Every row comes from one small tree of marks. Brackets hold a mark, then the marks that hang from it, in alphabetical order. Every link used is in the known rows. Which tree was each row made from?
In the rows, 128 means zero.
Known rows
[gurer [danul [migi fotud]] ziveb]: [168  94 147 138 155 130 137 128 173 106  95 127 131 102 121 179 133 136
 118  83 159 182 138 102 191 117 136 120 134]
[migi binu fotud kuve]: [169  95 139 131 183 109 160 155 219  75 108 132 176 143 125 192 113 162
 109 151  29 192  82 100 203 116 111 117 125]
[danul [gurer ziveb] [migi binu [fotud labot] kuve]]: [239 117 145 134 154 173 180 116 200  87 116 132 132 127 126 182 118 176
 111 116  54 188 135  85 169 163 179 128 132]
[fenuvo [labot [fotud gurer [migi binu]] kuve zibap]]: [102 179 147 121 134  84 140 133 139 110 161 136 154 136  91 108 131 163
 138 180 134 151  94 130 111 115  84 106 125]
[migi binu [fotud [gurer ziveb] [labot fenuvo kuve]]]: [174 118 140 137 133  98 161  91 141 107 151 148 140 148  84 182 153 164
 129 167  49 151 124  83 116 134 118 126 109]
[fotud gurer [labot fenuvo zibap] [migi binu kuve]]: [121  91 183 109 105  44 206  76  86 157 178 121 141 150 106 149 144 206
 143 179  80  67  77 117  82 163 106 110 112]
[migi binu fotud]: [183 112 124 137 160  98 156 171 195  75 126 134 170 139 113 198 123 148
 116 132  62 179 101  98 171 105  97 132 131]
[fenuvo [labot kuve zibap]]: [ 59 178 122 123 131 112 120 130 165 103 130 131 176 116  93 145 167 158
 136 149 141 165 124 131 153 116  66 116 130]
[gurer [danul [migi kuve]]]: [110  87 153 125 158 123 175 133 154 106  97 122 151  99 137 169 111 157
 118 106 127 169  99 124 156 123 116 107 136]
[lakup [migi binu [fotud [gurer danul ziveb] labot]]]: [193 110 184 133 144  88 172 100 141 103 136 134 143 129  77 175 118 143
 119 147  98 128  99  95 138 139 114 136 122]
[tivaz [fotud migi]]: [158 129 142 128 126  74 170 155 142 127 139 118 169 139 146 159 116 149
 133 123 131 167  86 126 139 128 106 130 158]
[fenuvo [labot [fotud migi]]]: [150 163 120 124 147  60 147 164 165 117 137 126 163 129  72 127 110 148
 138 138 144 207 100 143 147  96  83 125 144]
[kogibog [fotud [migi binu kuve]]]: [164 128 135 124 161  76 164 133 158 106 138 111 160 131 126 164 124 155
 119 125  79 178  47 136 163 124 107 113 133]
[tivaz fenuvo [fotud [gurer danul ziveb] migi]]: [146 106 156 130 126  86 169 123  99 168 143 133 133 106 133 154  99 142
 129 127 153 180 123  95 156 162 119 110 139]
[gurer [danul [migi binu fotud kuve]] ziveb]: [172  73 157 140 174 156 137 112 200  92  92 126 133 105 139 182 113 150
 106 105 114 199 118  88 206 131 146 111 125]
[danul [gurer ziveb] [migi binu fotud]]: [247 131 123 140 146 183 167 144 198  69 122 132 131 115 131 184 124 156
 109  89  94 180 149  92 172 134 158 133 139]
[kogibog [fotud migi]]: [161 150 127 123 143  54 166 148 131 119 141 110 158 129 108 160 143 141
 131 102 123 160  65 151 146 111  99 123 143]
[fenuvo [labot [fotud gurer] kuve zibap]]: [ 66 194 139 118 133  80 130 133 149 110 145 142 154 128  69 108 139 150
 139 168 145 166 111 132 136 110  78 111 126]
[gurer [danul [migi kuve]] ziveb]: [143  76 155 133 154 151 141 103 177 114  88 118 130  95 139 170 122 148
 113  89 157 177 122 111 206 130 131 110 131]
[labot fenuvo [fotud [migi binu]] kuve]: [150 141 122 126 137  99 165 110 120  94 161 142 142 154  94 134 153 165
 134 162  74 105  84 125 102  81 106 108 144]
[zibap [labot fotud]]: [155 173 125 122 128  91 137 147 162 104 122 144 154 138  81 155 121 139
 128 133 123 154  94 123 195 113  89 126 137]
[labot [fotud gurer migi] kuve zibap]: [100 160 175 114 124  66 166 136  95 120 163 136 135 162 100 106 154 159
 144 164 143  54  81 141 109 106 104  99 133]
[gurer [danul migi] ziveb]: [147  89 145 137 141 148 139 111 162 113  98 120 127  92 133 173 127 139
 117  74 176 170 132 111 189 121 124 120 134]
[gurer danul ziveb]: [139  91 140 135 139 122 117 101 159 114 104 125 131  99 121 170 124 132
 119  86 186 153 126 110 199 120 101 118 120]
[labot fenuvo [fotud gurer] kuve zibap]: [ 50 168 148 109 111  67 156  98 100 114 161 149 127 145  70 111 177 156
 143 167 119  59 108 125 122  98  92 103 128]

Which tree is each row?
[107 152 140 117 124  91 151 105 114 100 174 142 136 156  98 121 178 173
 141 167  96  51  86 121 120  92 102 103 141] : [labot fenuvo [fotud [migi binu]] kuve zibap]
[ 98 118 159 116  85  51 168  63  97 165 162 129 118 129  72 156 175 166
 146 133 147  83 139 107 137 154  99 129 111] : [fotud [gurer ziveb] [labot fenuvo zibap]]
[170 177 135 129 132 129 138 135 143  92 138 147 158 156 103 148 131 157
 126 165  93 127  74 122 146 116  99 113 136] : [zibap [labot [fotud [migi binu]] kuve]]
[ 84 132 165 118 126  39 170  99  87 129 147 150 142 139  71 156 169 164
 145 165  98  94 126 102  81 136 114 113 112] : [migi [fotud [gurer danul] [labot fenuvo kuve zibap]]]
[146  88 171 134 118 100 179  86 113 143 139 128 116 106 115 167 109 161
 127 121 137 157 119  96 108 161 127 124 111] : [fotud [gurer [danul [migi binu]] ziveb] labot]
[222 141 123 133 146 158 191 169 180  64 124 135 149 118 130 184 113 164
 112 103  70 174 128 102 126 127 149 132 143] : [danul gurer [migi binu fotud]]
[181 118 149 140 144 132 185 134 159 102 132 133 144 136 116 188 141 163
 123 138  61 183 119  95 123 131 139 129 131] : [danul [migi binu [fotud [gurer ziveb] [labot kuve]]]]
[100 168 101 127 155 110 151 157 154 120 132 148 159 110  60 150 135 144
 132 149 101 216 129 118 180 104  78 111 142] : [tivaz [fenuvo [labot fotud kuve]]]
[134 189 124 126 132 122 129 132 152  93 122 153 158 145  83 149 143 144
 127 153 105 139  94 123 168 110  92 115 135] : [zibap [labot fotud kuve]]
[ 98 120 163 117 117  80 150  88 126 124 157 141  99 114  90 118 135 151
 131 131 153 104 122  99 159 115 117 110 122] : [labot fenuvo [fotud [gurer [danul [migi binu]] ziveb]] zibap]
[176 153 134 126 128 148 192 123 142  80 148 147 139 128 111 172 157 184
 128 132  50 121 137  91  91 145 159 127 137] : [danul gurer [migi binu [fotud [labot fenuvo kuve zibap]]]]
[106 169 165 115 119  30 180 106  71 146 172 122 142 143  89 137 163 163
 147 148 115 100  68 140  80 151 111 113 122] : [kogibog [fotud gurer [labot kuve zibap] migi]]
[139 112 169 112 122  58 157  87 135 131 167 128 113 148  96 114 140 171
 134 158 124  79  93 116 173 119 112 104 124] : [labot fenuvo [fotud [gurer ziveb] [migi binu kuve]] zibap]
[168 130 132 119 141 161 200 144 171  90 107 122 147 110 136 166 121 171
 115  97 100 156 120 132 152 136 139 117 145] : [danul gurer [migi kuve]]
[147  69 179 124 143  87 188 115 114 123 134 118 147 123 152 153  81 174
 117 151 116 122  64 127  97 137 100  96 110] : [fotud [gurer danul] [migi binu kuve]]
[126 188 114 121 120 115 135 104 136  99 130 157 152 142  68 146 163 150
 131 159  95 126 106 120 160 104  89 115 136] : [zibap [labot fenuvo fotud kuve]]
[102 109 179 106 127  39 169  94 103 129 166 137 119 137  98 106 118 174
 135 166 124  72  77 116 126 120 109  94 121] : [labot fenuvo [fotud [gurer danul] [migi binu kuve]] zibap]
[167 150 144 116 120  78 165 107 133 120 144 143 144 145  84 140 118 166
 126 171  91 133  79 120 149 124  94 111 126] : [zibap [labot fenuvo [fotud gurer [migi binu kuve]]]]
[210 146 143 136 133 181 162 117 169  81 136 141 126 129 122 175 152 174
 120 115  80 142 149  81 139 159 173 130 133] : [danul [gurer ziveb] [migi binu [fotud [labot kuve zibap]]]]
[112 173 110 123 111 136 138  94 133 102 121 148 167 130  86 174 182 157
 129 150  97 117 117 122 153 118  73 117 129] : [zibap [labot fenuvo kuve]]
[117 136 150 127 122  99 177 126 100 149 177 144 156 136 129 166 138 176
 141 169  67 136  97  83 130 173 122 116 150] : [tivaz fenuvo [fotud [labot kuve zibap] [migi binu]]]
